Known rows, with every step that occurs
rupidi > lukog > vanev > mazilu > duse: [-0.53  0.18  0.10  0.07  0.08 -0.28  0.09 -0.15  0.13 -0.31  0.09  0.02
  0.65 -0.50 -0.20 -0.17  0.03  0.19  0.51  0.03  0.76]
rupidi > lukog > vanev > mazilu > duse > kupu: [-0.58  0.50  0.06 -0.16  0.37  0.04  0.02 -0.45  0.04 -0.29  0.39  0.10
  0.06 -0.48  0.00 -0.22 -0.09  0.19  0.31 -0.12  0.86]
lukog > vanev > mazilu > duse > kupu: [-0.61  0.47 -0.01 -0.20  0.31  0.01  0.15 -0.38 -0.08 -0.32  0.31  0.06
  0.04 -0.37 -0.08 -0.21 -0.05  0.07  0.22 -0.09  0.78]
dilo > mazilu > vanev: [-0.46 -0.05 -0.26 -0.08 -0.06 -0.39  0.51  0.21 -0.13  0.35 -0.05  0.14
  0.03 -0.27  0.19 -0.45  0.15  0.24  0.35  0.49  0.39]
mazilu > duse > kupu > rupidi > lukog: [-0.20  0.35  0.47  0.07  0.48 -0.20 -0.54 -0.51  0.23  0.10  0.14  0.05
  0.28 -0.64  0.20 -0.02 -0.18  0.54  0.42  0.15  0.60]
mazilu > vanev > lukog > duse > kupu: [-0.38  0.56  0.03 -0.30  0.30 -0.11 -0.11 -0.37  0.08  0.06  0.25 -0.10
 -0.23 -0.53  0.41 -0.22  0.04  0.17  0.38 -0.19  0.65]
vanev > lukog > rupidi > kupu: [-0.43  0.22  0.36  0.42 -0.24 -0.32  0.06 -0.32  0.34 -0.10  0.38  0.15
  0.25 -0.47  0.10 -0.05  0.09  0.35  0.46 -0.20  0.42]
duse > kupu > rupidi > lukog > vanev: [-0.40  0.25  0.21 -0.13  0.50 -0.38 -0.05 -0.21  0.38  0.07  0.09  0.13
  0.43 -0.56 -0.20  0.02  0.02  0.39  0.35  0.19  0.65]
lukog > rupidi > kupu > duse: [-0.48  0.24  0.56  0.35 -0.01 -0.46 -0.16 -0.63  0.19 -0.39 -0.10  0.31
  0.58 -0.35 -0.08 -0.14 -0.04  0.43  0.30 -0.28  0.45]
kupu > duse > mazilu > vanev > lukog: [-0.35  0.35  0.13  0.14  0.24 -0.32 -0.03 -0.13  0.10  0.13  0.12 -0.12
  0.21 -0.69  0.03  0.06  0.11  0.26  0.41 -0.11  0.67]
duse > mazilu > vanev: [-0.50  0.18 -0.21  0.02  0.22 -0.10  0.16 -0.11 -0.15  0.74 -0.18  0.25
  0.25 -0.44 -0.19 -0.08  0.07 -0.17  0.16  0.33  0.42]
duse > kupu > rupidi: [-0.27  0.38  0.41 -0.01  0.32 -0.25 -0.23 -0.37 -0.18  0.08  0.04 -0.06
  0.09 -0.36  0.02  0.09 -0.11  0.19  0.15  0.33  0.40]
mazilu > vanev > lukog > rupidi: [-0.43  0.02  0.17 -0.10 -0.05 -0.54  0.07 -0.01  0.39 -0.11 -0.11 -0.21
  0.42 -0.47 -0.02  0.21  0.13  0.48  0.44  0.05  0.19]
vanev > mazilu > duse: [-0.42  0.14  0.12  0.13 -0.04 -0.23  0.06 -0.16 -0.10 -0.27  0.06 -0.03
  0.47 -0.37 -0.09 -0.16  0.00  0.00  0.41  0.00  0.57]
mazilu > duse > kupu: [-0.40  0.40 -0.01 -0.29  0.43 -0.01 -0.04 -0.46 -0.06 -0.12  0.09  0.04
 -0.08 -0.30  0.05 -0.23 -0.14  0.10  0.07 -0.18  0.53]
lukog > rupidi > kupu > duse > mazilu > vanev: [-0.71  0.30  0.01  0.19  0.11 -0.19  0.06 -0.40 -0.03  0.39 -0.28  0.33
  0.55 -0.53 -0.24 -0.13  0.06  0.17  0.25  0.27  0.57]
vanev > mazilu: [-0.38  0.08  0.26  0.30 -0.15 -0.18  0.20 -0.01 -0.17 -0.04  0.57  0.14
  0.08 -0.27  0.02  0.08  0.08 -0.33  0.44 -0.04  0.47]
mazilu > vanev > lukog > duse: [-0.24  0.28  0.08 -0.11  0.01 -0.49 -0.16 -0.07  0.25  0.22 -0.09 -0.27
  0.24 -0.64  0.42 -0.17  0.20  0.21  0.66 -0.08  0.50]
dilo > mazilu: [-0.36 -0.03 -0.13 -0.01  0.01 -0.53  0.39  0.10  0.10  0.32  0.28  0.16
 -0.15 -0.10  0.31 -0.25  0.17  0.35  0.26  0.12  0.13]
kupu > duse > mazilu > vanev: [-0.56  0.26 -0.05  0.07  0.27 -0.19  0.04 -0.29 -0.14  0.48 -0.31  0.28
  0.42 -0.48 -0.24 -0.11  0.03  0.00  0.17  0.24  0.54]
lukog > duse: [-0.22  0.16  0.09 -0.14  0.07 -0.46 -0.23 -0.22  0.21  0.39 -0.20  0.00
  0.26 -0.35  0.32 -0.14  0.13 -0.03  0.42 -0.12  0.19]

Rows
[-0.67  0.49  0.24  0.40  0.29 -0.21 -0.25 -0.77  0.20  0.40 -0.02  0.46
  0.53 -0.46 -0.26  0.16  0.04  0.19  0.11 -0.22  0.42] | lukog > rupidi > kupu > duse > mazilu
[-0.40  0.42  0.17  0.30  0.14 -0.25  0.00 -0.21  0.10  0.09  0.25 -0.03
  0.19 -0.74  0.08 -0.05  0.11  0.29  0.47 -0.13  0.78] | rupidi > kupu > duse > mazilu > vanev > lukog
[-0.28  0.39  0.52  0.18  0.37 -0.15 -0.48 -0.50  0.16  0.00  0.32  0.06
  0.29 -0.66  0.20  0.00 -0.15  0.48  0.52  0.18  0.72] | vanev > mazilu > duse > kupu > rupidi > lukog
[-0.65  0.55  0.29  0.43  0.28 -0.24 -0.27 -0.74  0.26  0.30  0.10  0.34
  0.48 -0.56 -0.20  0.20  0.07  0.30  0.20 -0.31  0.51] | vanev > lukog > rupidi > kupu > duse > mazilu
[-0.51  0.29  0.54  0.36 -0.05 -0.46 -0.11 -0.53  0.19 -0.48 -0.08  0.18
  0.58 -0.50 -0.03 -0.20  0.00  0.55  0.43 -0.22  0.64] | mazilu > vanev > lukog > rupidi > kupu > duse
[-0.30  0.47  0.39 -0.06  0.27 -0.32 -0.35 -0.44 -0.08  0.14 -0.08 -0.12
  0.18 -0.44  0.17  0.02 -0.05  0.25  0.28  0.33  0.44] | lukog > duse > kupu > rupidi
[-0.27  0.54  0.43 -0.03  0.27 -0.35 -0.38 -0.41 -0.02  0.04  0.04 -0.25
  0.15 -0.55  0.23  0.07 -0.02  0.37  0.37  0.24  0.52] | vanev > lukog > duse > kupu > rupidi
[-0.40  0.41  0.27 -0.04  0.27 -0.33 -0.15 -0.38 -0.15 -0.05 -0.05 -0.13
  0.22 -0.40  0.08 -0.09 -0.08  0.51  0.22  0.45  0.51] | dilo > mazilu > duse > kupu > rupidi
[-0.52  0.46  0.05 -0.14  0.27  0.07  0.04 -0.43 -0.15 -0.26  0.35  0.05
 -0.06 -0.34  0.05 -0.21 -0.11  0.02  0.21 -0.14  0.71] | vanev > mazilu > duse > kupu
[-0.52  0.29 -0.16  0.00  0.24 -0.14 -0.10 -0.26  0.07  0.83 -0.22  0.23
  0.38 -0.62  0.04 -0.16  0.11  0.02  0.38  0.31  0.54] | rupidi > lukog > duse > mazilu > vanev
[-0.53  0.13  0.10 -0.05  0.03 -0.47  0.02 -0.11  0.40  0.09 -0.09 -0.14
  0.45 -0.52 -0.10  0.30  0.15  0.46  0.40  0.06  0.21] | duse > mazilu > vanev > lukog > rupidi
[-0.52  0.34 -0.05  0.06  0.23 -0.20 -0.18 -0.29  0.02  0.80 -0.29  0.16
  0.49 -0.67  0.02 -0.10  0.09  0.13  0.41  0.49  0.57] | kupu > rupidi > lukog > duse > mazilu > vanev
[-0.57  0.19  0.21 -0.02  0.07 -0.52 -0.06 -0.23  0.40 -0.08 -0.19 -0.12
  0.57 -0.55 -0.13  0.28  0.13  0.58  0.41  0.00  0.28] | kupu > duse > mazilu > vanev > lukog > rupidi
[-0.53  0.22  0.21  0.13  0.07 -0.33  0.00 -0.18  0.08 -0.34  0.01 -0.05
  0.75 -0.56 -0.23 -0.13  0.02  0.31  0.54  0.22  0.80] | kupu > rupidi > lukog > vanev > mazilu > duse
[-0.45  0.29  0.17 -0.16  0.50 -0.38 -0.08 -0.25  0.39 -0.03 -0.03  0.08
  0.57 -0.60 -0.24 -0.06  0.00  0.50  0.37  0.20  0.71] | mazilu > duse > kupu > rupidi > lukog > vanev
[-0.16  0.29  0.18 -0.07  0.07 -0.52 -0.27 -0.15  0.35  0.20  0.03 -0.25
  0.18 -0.57  0.45 -0.03  0.18  0.19  0.60 -0.30  0.37] | vanev > lukog > duse
[-0.56  0.11  0.14  0.17 -0.07 -0.27  0.42  0.10 -0.02 -0.16  0.49  0.16
  0.30 -0.32 -0.23  0.06  0.17 -0.23  0.47  0.06  0.65] | lukog > vanev > mazilu
[-0.33  0.57  0.10 -0.27  0.34 -0.14 -0.19 -0.43  0.16  0.05  0.33 -0.10
 -0.27 -0.47  0.43 -0.13  0.03  0.15  0.35 -0.35  0.56] | vanev > lukog > duse > kupu
